Every row comes from one small tree of marks. Brackets hold a mark, then the marks that hang from it, in the order of their numbers. Every link used is in the known rows. Which tree was each row made from?
Known rows:
[K_514 [K_981 K_825 K_870]]: [0.77 2.08 -1.14 0.41 2.47 -4.28 -1.27 0.84 -1.19 0.08 0.11 -0.96 -3.41 0.91 -1.46 0.59 -0.96 0.75 -0.97 1.37 -2.31 2.91 0.01]
[K_901 K_13 K_373 K_740 K_981]: [-1.76 -2.72 -1.33 -1.80 -1.59 2.69 -4.45 2.13 1.32 0.99 -1.92 4.13 -1.67 -1.41 1.59 0.12 2.27 0.48 -0.32 -2.98 2.37 -0.64 1.04]
[K_13 [K_901 K_981]]: [-0.68 -1.70 -0.83 -0.20 -1.53 -1.83 -1.42 -1.18 -0.28 1.29 1.24 -0.34 3.10 0.25 3.27 1.44 1.90 -0.02 -1.78 2.49 1.94 0.70 -1.85]
[K_981 K_901]: [0.56 -0.27 3.80 1.69 -2.70 -1.39 2.29 -1.78 0.86 -0.25 0.78 0.05 1.70 1.15 3.28 -0.21 0.29 -0.86 -1.10 2.76 -1.20 -1.37 -1.26]
[K_13 [K_901 K_740 [K_981 K_825 K_870]]]: [-0.33 0.54 -2.36 -0.84 0.18 -4.01 -3.82 1.83 0.28 0.52 -0.79 -2.62 0.02 1.40 -2.18 3.32 0.17 0.02 -2.11 0.39 4.00 0.59 0.54]
[K_373 [K_901 K_13 K_740]]: [-0.43 -0.80 -2.25 1.63 -2.32 0.90 0.13 1.82 2.83 0.98 -1.32 4.39 6.68 -0.41 -0.57 0.32 3.66 2.59 -2.15 -2.08 3.87 -1.64 1.75]
[K_373 [K_901 K_740 [K_981 K_825]]]: [-1.25 0.15 0.26 -2.00 0.36 0.73 -3.29 0.55 2.97 -0.31 -0.63 1.50 0.99 -0.45 3.22 -1.51 0.20 -0.23 -1.96 -0.01 4.97 -2.17 1.17]
[K_514 [K_981 K_825 [K_901 K_13]]]: [1.31 1.89 1.88 2.23 0.42 -2.73 1.72 0.21 -1.00 -1.49 -2.37 2.94 1.89 2.32 -1.05 -1.17 -1.48 -1.98 0.59 1.22 -2.14 -0.55 1.92]
[K_870 [K_981 K_825 [K_901 K_373 K_740]]]: [1.65 0.38 1.02 -0.98 -1.47 -0.87 0.85 -2.74 1.37 -1.66 -0.55 0.91 0.57 2.43 -3.19 -5.65 -0.85 -2.45 0.01 -2.18 0.60 -0.67 -0.63]
[K_740 [K_901 K_13 [K_981 K_870]]]: [-1.30 0.33 -1.17 2.69 0.48 1.56 -1.93 4.29 -1.25 1.59 1.53 -2.38 0.18 -1.02 1.50 3.84 0.87 1.71 0.91 1.13 0.95 0.23 -0.14]
[K_901 K_373]: [-1.52 -3.17 0.13 -1.31 -1.21 1.48 0.66 -1.54 1.86 0.52 0.35 1.75 0.21 -1.68 2.32 -2.84 2.56 0.31 -0.79 -0.41 -1.38 1.76 -2.07]
[K_373 [K_901 K_13 [K_981 K_825 K_870]]]: [0.94 0.12 -0.10 0.98 2.00 2.51 -1.94 2.38 -0.95 1.52 0.79 1.83 -0.70 -0.73 0.50 2.33 0.34 2.01 0.62 -0.42 2.19 -0.70 1.57]
[K_901 K_13 K_373 K_740 [K_981 K_514]]: [-0.96 -1.70 -1.34 -2.42 0.11 3.18 -1.68 0.31 -0.02 -0.23 -2.29 3.07 -3.08 -1.94 0.08 1.26 0.11 0.14 1.75 -3.09 0.41 -1.12 1.82]
[K_373 [K_901 [K_981 K_514]]]: [0.00 -0.04 1.19 -0.75 1.07 3.37 1.02 -2.57 -0.82 0.17 2.83 -0.15 0.23 -1.92 4.86 0.19 -0.95 0.78 -0.26 1.62 0.17 -0.53 -0.64]
[K_981 K_825]: [-0.76 -1.45 1.13 -0.62 1.12 -3.14 0.49 -2.65 1.56 -0.71 -2.14 1.28 1.14 0.36 0.60 -0.91 1.95 -0.57 -1.34 0.79 0.39 -1.00 -0.05]
[K_981 K_514 K_870]: [1.06 0.54 -0.21 0.91 1.01 -1.50 2.93 -1.49 -2.00 0.87 1.46 -1.61 -2.79 -0.80 -0.94 4.10 -0.16 2.55 -0.19 1.35 -2.90 1.02 -0.45]
[K_373 [K_901 K_13]]: [0.05 -1.63 -1.25 2.04 -1.59 1.64 2.10 0.13 1.35 1.53 0.17 4.17 7.13 -0.71 1.07 -0.08 3.36 2.85 -0.95 -0.64 1.74 -0.64 0.44]
[K_13 K_901]: [-0.95 -1.79 -2.18 1.00 -2.37 -3.92 1.57 -1.89 1.10 0.82 0.28 -0.39 6.74 0.99 -0.20 1.02 3.26 0.74 -2.58 1.98 0.92 1.51 -1.51]
[K_514 [K_981 K_870 [K_901 K_373]]]: [1.08 2.73 1.64 1.09 -1.19 1.24 0.40 2.06 -1.65 0.65 3.22 -1.75 -3.42 0.27 0.83 -2.49 -2.66 -0.25 0.63 1.37 -4.92 4.27 -2.29]
[K_901 K_740]: [-1.31 -1.03 -1.06 -0.07 -2.31 -2.91 -0.76 -0.21 2.81 0.34 -1.69 1.50 1.36 -0.24 1.09 0.69 2.91 0.83 -3.20 0.19 2.43 -1.28 0.09]
[K_373 K_901]: [-0.43 -1.07 0.58 1.11 -1.38 0.92 2.12 -1.45 2.08 0.81 2.22 1.73 5.36 -0.69 2.84 -2.00 2.48 2.22 -2.44 1.33 1.28 0.33 -1.44]
[K_13 [K_901 K_373 K_740 [K_981 K_870]]]: [-1.12 -0.46 -3.48 -1.50 -1.59 0.23 -4.47 2.65 0.67 1.72 1.50 -2.42 -1.19 -0.25 -1.04 1.10 0.89 1.37 -1.66 -1.37 1.88 2.71 -1.70]
[K_514 [K_981 K_825 [K_901 K_740]]]: [0.13 3.01 1.48 0.43 -0.53 -4.29 -0.42 0.87 1.07 -2.16 -2.38 0.07 -0.22 2.64 -0.12 -3.04 -2.31 -3.17 -1.71 1.41 -0.13 -1.17 0.87]

Which tree is each row?
[-0.80 -0.91 -1.16 0.44 -1.78 3.00 -2.77 2.52 1.93 1.10 -0.74 3.45 2.93 -1.01 2.79 1.44 2.25 1.96 -1.40 -1.21 4.75 -1.95 1.75]
[K_373 [K_901 K_13 K_740 K_981]]
[3.18 2.67 1.66 0.49 0.19 -3.47 4.24 -4.58 -0.51 -3.00 -1.63 -0.51 -0.14 3.05 -4.29 -1.19 -3.30 -1.92 0.32 -0.29 0.16 -2.91 1.14]
[K_870 [K_981 K_514 K_825 [K_901 K_740]]]
[-0.52 -0.91 0.80 0.64 -3.39 1.58 1.09 1.63 2.22 -0.27 -2.20 3.54 2.83 0.46 -1.19 -1.30 1.44 -0.61 0.69 -2.24 0.38 -1.80 1.04]
[K_981 [K_901 K_13 K_373 K_740]]
[-1.97 -2.05 -3.70 -1.14 -2.87 -1.85 -0.44 -0.17 3.29 0.11 -1.23 -0.14 5.48 0.65 -2.59 -2.02 3.70 0.34 -2.22 -1.55 2.41 1.88 -1.36]
[K_13 [K_901 K_373 K_740]]
[-1.40 -3.03 -2.66 -0.61 -2.12 0.84 -0.91 1.45 2.50 0.66 -3.04 4.95 1.92 -1.02 -1.88 -0.49 3.91 1.31 -0.49 -3.45 1.16 -0.29 1.24]
[K_901 K_13 K_373 K_740]
[1.36 0.86 0.34 -0.33 3.60 -2.58 2.39 -1.91 -1.38 -0.24 -0.76 -1.83 -3.04 -0.21 -2.91 3.07 -1.13 1.09 0.25 0.70 -2.14 0.27 0.79]
[K_981 K_514 K_825 K_870]
[-2.61 -2.51 -1.87 1.27 -0.51 2.48 1.17 1.36 2.42 -0.01 -0.77 0.65 4.87 -1.21 -0.84 -2.59 3.29 0.27 1.15 -1.16 -0.29 0.72 -0.54]
[K_740 [K_901 K_13 K_373]]
[4.31 1.29 1.56 2.17 0.85 -1.90 5.78 -4.75 -3.01 -1.95 -1.50 1.71 1.30 2.67 -4.92 0.23 -2.36 -1.12 2.60 -0.42 -2.02 -2.92 1.55]
[K_870 [K_981 K_514 K_825 [K_901 K_13]]]
[-1.07 -0.38 -0.38 -3.41 1.52 1.05 -5.01 2.17 0.90 0.39 -0.48 -0.33 -6.47 -1.13 0.36 -0.15 -0.20 -0.62 -0.51 -2.17 1.39 1.05 0.13]
[K_901 K_373 K_740 [K_981 K_825 K_870]]
[-1.69 0.50 1.07 -1.37 3.84 -0.17 0.38 -1.40 0.10 -2.32 -0.39 -4.52 -0.82 -0.84 2.25 -0.62 -1.46 -2.94 1.02 2.02 0.07 -1.98 0.11]
[K_740 [K_901 [K_981 K_514 K_825]]]
[3.01 0.15 -0.65 -0.02 1.76 -3.38 3.15 -6.15 -1.86 -1.58 -0.59 0.36 -0.21 1.25 -3.68 -1.05 -0.83 -0.30 0.34 0.03 -1.17 -0.57 -0.14]
[K_870 [K_981 K_514 K_825]]
[-2.84 -2.33 -0.78 -0.51 -0.14 4.03 -2.26 2.15 0.93 0.27 0.46 -0.14 1.95 -1.66 2.86 -1.89 2.11 -0.71 1.51 -0.64 0.69 0.29 -0.38]
[K_740 [K_901 K_13 K_373 K_981]]
[-1.47 1.19 -0.43 -0.83 2.36 3.90 -0.32 1.31 -1.35 -0.12 3.73 -6.14 -4.07 -2.22 1.47 -0.30 -2.15 0.09 2.46 0.38 -2.53 2.58 -1.66]
[K_740 [K_901 K_373 [K_981 K_514 K_870]]]
[1.73 3.93 2.31 1.72 1.10 -3.49 0.75 0.72 -1.79 -0.30 0.97 -2.29 -2.83 2.06 -0.04 -0.75 -3.23 -1.02 -0.09 2.43 -3.49 1.53 -0.20]
[K_514 [K_981 K_825 K_870 K_901]]
[0.79 -0.19 -2.16 -1.46 0.93 1.86 -0.05 -0.44 -2.79 1.11 2.72 -3.22 -2.66 -1.12 -1.26 2.10 -1.25 1.02 1.37 -0.10 -2.19 3.58 -1.98]
[K_13 [K_901 K_373 [K_981 K_514 K_870]]]
[3.53 1.71 -0.69 2.73 -2.32 -1.55 3.60 -2.42 -2.04 -0.92 -1.50 1.84 2.01 2.71 -4.79 1.60 -1.29 0.03 1.15 -1.35 -0.40 -3.51 1.33]
[K_870 [K_981 K_514 [K_901 K_13 K_740]]]
[0.30 1.34 2.10 -1.03 -0.51 0.25 0.62 1.29 2.28 -0.54 -0.61 -0.77 -2.63 1.02 -2.30 -1.79 -1.23 -1.03 -0.33 -1.55 0.20 -0.13 0.44]
[K_981 K_825 K_870 [K_901 K_373 K_740]]
[1.27 0.96 -0.80 -0.72 3.12 -2.63 0.16 -1.51 -2.80 -0.03 0.31 -3.80 -1.42 0.31 -2.33 4.41 -1.99 -0.04 0.29 1.58 0.21 0.98 0.15]
[K_13 [K_901 [K_981 K_514 K_825 K_870]]]
[0.15 0.75 1.41 0.32 -2.74 1.23 0.44 2.48 1.05 0.34 1.46 -0.98 -1.83 0.23 -0.86 -0.62 -0.71 0.57 -0.64 -0.99 -0.92 0.63 -1.17]
[K_981 K_870 [K_901 K_373 K_740]]
[-2.16 0.13 0.47 -1.50 2.72 2.57 -3.19 2.07 0.87 -0.34 1.95 -4.88 -3.26 -1.33 1.54 -2.28 -0.60 -1.50 1.42 0.35 0.08 2.49 -1.42]
[K_740 [K_901 K_373 [K_981 K_825 K_870]]]
[-0.43 0.11 -2.57 -1.00 -0.77 -2.78 -0.70 -1.10 -0.04 -0.08 -0.83 -1.63 1.14 0.23 -0.51 3.22 -0.20 -0.32 -1.52 0.95 2.18 -0.86 0.02]
[K_13 [K_901 K_740 [K_981 K_514]]]
[-2.02 -1.15 -0.37 1.74 -0.43 1.08 -1.75 2.40 0.60 0.15 0.07 -0.81 1.86 -0.53 3.45 1.41 2.03 -0.14 0.82 1.28 2.09 -1.66 0.20]
[K_740 [K_901 K_13 K_981]]
[1.46 1.97 0.41 2.38 -1.06 1.61 0.84 3.59 -2.75 1.15 1.80 0.98 -1.36 0.38 -1.18 -0.49 -1.73 0.51 2.02 -0.43 -4.74 3.13 -0.38]
[K_514 [K_981 K_870 [K_901 K_13 K_373]]]
[3.84 1.73 2.39 2.13 -1.48 -1.66 5.30 -5.70 -3.13 -0.94 2.16 -0.64 0.69 2.10 -0.70 -0.97 -2.60 -0.69 1.16 1.75 -3.04 -1.16 -1.56]
[K_870 [K_981 K_514 K_901]]
[0.68 0.66 1.20 0.06 0.40 0.04 1.15 0.32 -0.32 -1.49 -1.82 2.94 0.57 1.40 -1.20 -4.18 -1.18 -2.79 1.61 -1.01 -3.60 0.94 1.09]
[K_514 [K_981 K_825 [K_901 K_13 K_373]]]
[-0.94 2.01 0.48 0.81 2.60 1.07 -0.27 1.36 -1.69 0.18 3.26 -6.56 -2.51 -1.07 2.10 2.80 -2.13 0.43 0.96 2.50 -0.97 0.53 -0.78]
[K_740 [K_901 [K_981 K_514 K_870]]]
[-0.38 -2.37 1.11 -0.75 1.44 -0.76 -2.10 -0.37 -0.19 0.62 -2.85 3.69 -0.89 -0.57 2.06 1.78 1.69 -0.83 -0.29 0.05 1.92 -1.90 1.65]
[K_901 K_13 [K_981 K_825]]
[2.58 2.73 3.48 0.82 2.22 -1.64 4.49 -1.94 -1.77 -1.02 0.19 -2.79 -2.46 1.18 -2.10 2.44 -3.21 -0.90 1.35 1.42 -3.48 -1.07 0.50]
[K_981 K_514 K_825 K_870 K_901]
[-1.36 -2.52 1.79 -3.76 1.47 1.71 -3.08 -1.93 0.99 -0.15 -0.65 1.49 -3.68 -1.63 4.14 -3.32 0.54 -2.10 0.18 -0.44 0.25 0.56 -0.82]
[K_901 K_373 [K_981 K_825]]
[-1.04 -3.12 0.65 -2.54 1.51 2.39 -2.67 -0.34 0.40 0.16 -2.44 4.19 -1.64 -1.60 1.57 -1.08 1.84 -1.47 1.31 -2.01 0.22 -0.06 1.18]
[K_901 K_13 K_373 [K_981 K_825]]
[1.73 1.47 3.39 -0.85 1.86 1.21 4.93 -2.15 -1.23 -1.13 0.79 -2.25 -4.13 -0.23 -2.46 -0.72 -3.38 -1.76 2.75 -0.11 -4.36 0.78 -0.39]
[K_981 K_514 K_825 K_870 [K_901 K_373]]
[-1.97 -0.66 -1.46 0.80 0.11 4.21 -2.50 4.33 -1.12 1.23 1.68 -1.94 -1.16 -2.12 0.98 0.63 1.01 0.99 2.20 -0.72 0.19 1.92 -0.98]
[K_740 [K_901 K_13 K_373 [K_981 K_870]]]
[0.56 2.04 -1.35 -0.12 0.68 2.81 -1.33 1.09 -0.54 1.03 2.62 -2.16 -2.52 -1.33 1.47 2.71 -1.99 2.88 -0.49 -0.09 1.76 -0.55 0.71]
[K_373 [K_901 K_740 [K_981 K_514 K_870]]]
